What can hang from each mark
q574: q97 q165 q216
q97: q574 q929
q856: q216 q386
q386: q396 q856
q929: q97
q396: q386
q216: q396 q574

Each row was made from one small tree. Brackets hold a mark, then the marks that hang from it, in the order of their numbers. Every link used is in the known rows. Write each row's tree.
Known rows
{q929 q97}: [-15.5  -8.2  -2.9 -17.0  -3.3   5.7 -10.6   4.6  14.0   8.4   1.7   7.3
  -9.6   7.9 -11.0   5.1   5.8   4.7]
{q216 {q396 q386} {q574 {q97 q929} q165}}: [ -1.9   3.0  -1.6  36.6  -0.2 -19.5   8.0  -2.6  -1.7  -3.2  -2.0  -4.2
   8.6   2.5  20.8  -2.6   1.3   0.7]
{q216 {q396 q386} {q574 q165}}: [ -9.3 -21.7  -2.3   9.9  14.9 -11.9   9.5  -1.7   4.6   3.9  -1.0 -11.5
  -5.0  -8.7  13.9  -1.0   0.9   2.9]
{q386 {q856 {q216 q396 {q574 q97 q165}}}}: [ -3.3  25.2   3.0  -4.2  10.8  -3.0  -3.3  -6.3  -9.3  -8.6   0.4   1.3
  -0.8 -10.7 -10.0  -0.2  -2.0  -2.2]
{q396 {q386 {q856 {q216 q574}}}}: [-18.4  21.1  -0.7  -8.6  17.3   5.6 -14.1   3.4  -3.4   7.2   2.5 -16.1
 -19.0  -2.1  -6.3   0.9   6.9   5.8]
{q97 q574}: [  3.5 -14.4  -1.1 -11.8  -0.2   0.3   2.2   0.4   9.2   9.6   0.7  10.5
  -1.7  11.4   3.6   4.2  13.3   5.1]
{q97 {q574 q165} q929}: [ 15.0 -13.8  -4.4  12.7 -17.6  -1.2   3.7  -1.1  -5.6   5.2  -5.9  11.1
   7.6   9.9  11.3   5.5  10.3   2.9]
{q386 q396}: [ -4.5 -36.5   1.6 -16.2   7.0  15.3 -31.0   4.8  24.2   5.8   4.7  -7.7
  -7.9   9.9  -0.6   0.6   4.9   5.8]
{q216 q396 q574}: [ -6.2 -26.2   1.3  -3.6  10.1  -9.4  10.3  -5.0  13.0   2.9   1.8   4.4
  -5.4   3.3   2.7  -1.0  -1.3   3.7]
{q386 q396 {q856 {q216 {q574 q165}}}}: [-12.9  -0.2   2.5 -12.7  15.7  24.3 -36.1   1.2  -1.4   0.1   0.9  -8.4
 -12.8  -8.0 -11.0  -2.4  -2.2   2.8]
{q856 q216 {q386 q396}}: [  9.2 -14.6   7.4 -32.0  16.5  21.6 -60.7   1.1   3.8  -3.8   7.4  -5.1
   0.0  12.4 -22.5  -0.3 -15.0   7.2]
{q386 q396 {q856 {q216 {q574 q97}}}}: [-14.1  19.5   5.3  -8.5  13.8  18.9 -36.8   1.7   4.4  -1.5   5.0  -2.1
  -8.5   4.5 -11.0  -4.3  -0.6   2.5]
{q97 {q574 q165 q216}}: [  5.8 -10.2  -2.4  -3.5 -10.7   3.0  29.1   0.6  -2.2   2.3  -2.6   6.4
   1.2  -8.3   5.9   1.7   4.3  -6.7]
{q216 {q396 {q386 q856}} {q574 {q97 q929}}}: [ -5.4  20.5  -1.3  25.2   0.9 -16.2  17.7  -1.1   0.8   3.3  -0.8  -7.7
   0.3   7.2  13.2  -3.3   6.9   2.5]
{q386 q396 {q856 {q216 {q574 {q97 q929} q165}}}}: [ -5.8  19.9   2.8   9.9   1.9  18.1 -36.6   0.3  -6.6  -5.0   0.3  -1.6
  -1.0   2.1  -4.6  -3.5  -2.7   1.2]
{q929 {q97 {q574 q165 {q216 {q396 q386}}}}}: [ -1.6  -5.8  -5.7 -10.0 -13.8  -9.3  32.2  10.1   0.2   8.6  -4.9   2.9
   2.4  -8.4   4.3  -1.9   1.1  -1.7]
{q574 q97 q165 q216}: [ -1.8  11.9   0.5  11.2  -8.1   0.3  18.7  -2.0   1.8 -11.0   2.9   0.3
   4.1 -10.9   3.6   2.2   0.3 -13.8]
{q97 {q574 q165 {q216 {q396 {q386 q856}}}} q929}: [ 19.8  -0.3  -6.1   6.8 -21.3 -11.1  48.3   5.3 -12.9   6.7  -8.4  -7.2
   6.7  -6.4  13.2  -1.1   5.4  -4.4]

Which tree is each row?
[  0.7 -10.7  -2.6 -18.4  11.1 -10.4  14.7   3.3  11.2   9.4   1.0 -21.9
  -9.4  -3.0   0.8   2.6  11.3   4.4]	{q216 {q396 {q386 q856}}}
[ -2.5  -4.9   3.2 -33.3  11.1  21.9 -37.1   6.3   8.7   3.6   3.9 -12.1
 -12.5   2.6 -18.0   0.4   2.2   5.3]	{q386 q396 {q856 q216}}
[ 16.0  17.5   6.4  10.7   5.3  -5.3 -25.2 -10.7 -19.3 -16.1   1.4  10.4
  17.6   5.8 -10.1  -1.9 -21.3   0.3]	{q856 {q216 q396 {q574 {q97 q929} q165}} q386}
[ -7.1   1.1  -3.5 -15.5 -17.5   3.4  21.7   8.6   6.3  10.8  -1.2  16.8
  -3.2   3.9  -5.4   0.1   2.6  -0.8]	{q929 {q97 {q574 q216}}}
[  2.2  17.7  -1.7   5.9  -2.7 -11.6  39.7   1.7  -1.2  -5.9  -0.1 -18.4
   3.7 -19.4   7.0  -1.0   2.9 -12.3]	{q574 q97 q165 {q216 {q396 {q386 q856}}}}
[-14.2   1.3   3.8 -20.1  15.0  22.7 -35.8   3.2   5.1   3.3   3.5  -5.9
 -15.1   1.8 -14.0  -3.4  -1.4   5.4]	{q386 q396 {q856 {q216 q574}}}
[-7.2 -6.1 -4.9 -8.4 -8.2  4.7 -2.1  3.3  1.5  8.6 -3.5 16.4 -0.4  1.9
 -2.1  4.9  9.0  3.2]	{q929 {q97 {q574 q165}}}
[ -3.0  -7.8   7.9 -17.1  22.2  23.4 -58.3  -2.1  -0.1  -3.4   6.8   1.0
  -3.3  11.6 -18.0  -4.3 -19.5   7.5]	{q856 {q216 q574} {q386 q396}}
[  5.2  29.1   5.5  18.2   5.4   7.8 -37.1 -10.5 -20.9 -14.6   2.7  11.2
  10.9   8.1 -10.9   0.6 -17.0   0.1]	{q856 {q216 {q574 {q97 q929} q165}} q386}
[  3.0 -11.0  -3.9 -14.3 -17.6  -5.4  32.0   5.7   0.8   4.9  -4.8  14.9
   5.1  -8.1  -2.5  -0.7  -2.0  -4.0]	{q929 {q97 {q574 q165 {q216 q396}}}}
[  1.9   0.4   2.0  23.0  -5.1 -17.6   8.8  -6.0   6.4  -3.5   0.7  12.3
   8.1  14.1  10.6  -2.7  -1.3   1.8]	{q216 q396 {q574 {q97 q929}}}
[  6.2   7.8  -1.4  26.8 -11.9  -2.4  -9.6  -4.6  -0.2  -7.7  -0.3   4.4
   9.5   6.7   8.9   6.0   7.3  -2.9]	{q574 {q97 q929} q165}
[ 16.0 -21.7  -1.7 -10.5 -10.7  -9.2  39.1   0.7  -0.5   0.7  -3.7   6.5
   7.1 -10.3   6.6  -0.3  -0.1  -6.7]	{q97 {q574 q165 {q216 q396}}}
[  7.5  14.6  -1.1  26.4 -23.4  -2.4  20.7  -1.3  -3.7 -10.6  -0.6   3.1
   9.8  -2.7   7.5   2.0  -1.6 -12.2]	{q574 {q97 q929} q165 q216}
[-9.0 11.3 -0.4 38.8 -4.7 -0.4 -4.4 -7.8 -2.8 -6.1 -0.6 10.3  4.2  5.7
 12.3  1.6  2.7 -2.5]	{q216 {q574 {q97 q929} q165}}
[-10.0   1.4  -0.4  23.3  13.5 -16.6   7.3  -4.0   3.9  -3.2   0.9  -6.1
   3.6  -5.7  17.1  -2.8   2.5  -0.3]	{q216 {q396 q386} {q574 q97 q165}}
[ 16.3  -7.1  -4.1  12.9 -27.2  -0.2  30.3   2.0  -8.4   2.5  -5.9  10.0
   7.5   1.4  11.0   1.9   2.5  -5.2]	{q97 {q574 q165 q216} q929}
[ 18.4   3.0  -4.8  -0.9 -22.1 -13.3  49.9   7.9  -5.1  11.1  -5.6  -4.9
   3.2   5.1  10.4  -2.4   6.4  -1.1]	{q97 {q574 {q216 {q396 {q386 q856}}}} q929}
[  6.6 -12.1   2.1 -27.8  10.7 -13.6 -19.6   6.0   5.4   0.8   3.4 -12.1
  -3.9   3.0  -8.0   0.7  -2.8   7.7]	{q856 {q216 {q396 q386}}}
[-14.0  19.6   2.0 -15.8  13.3  11.3 -12.2  -2.5  -4.2   1.9   2.4  -0.4
 -16.7  -2.0 -16.6   1.9   1.9   2.7]	{q386 {q856 {q216 q574}}}
[  9.3  -5.0   5.9 -13.2  19.2   1.4 -24.7  -9.8 -14.0 -10.2   2.3   3.9
   5.5  -4.3 -16.7  -0.5 -21.7   2.1]	{q856 {q216 q396 {q574 q165}} q386}
[ 12.2  20.3  -3.1  21.0 -18.2 -14.6  41.3   2.3  -7.3  -5.8  -3.1 -15.1
   9.0 -10.8  10.8  -1.4   1.1 -11.1]	{q574 {q97 q929} q165 {q216 {q396 {q386 q856}}}}
[ -4.2 -27.5  -0.1   3.8  10.6  -7.8  10.9  -7.2   5.8  -1.7  -1.1   2.3
  -1.8  -7.6   6.1   0.4  -2.3   0.1]	{q216 q396 {q574 q165}}
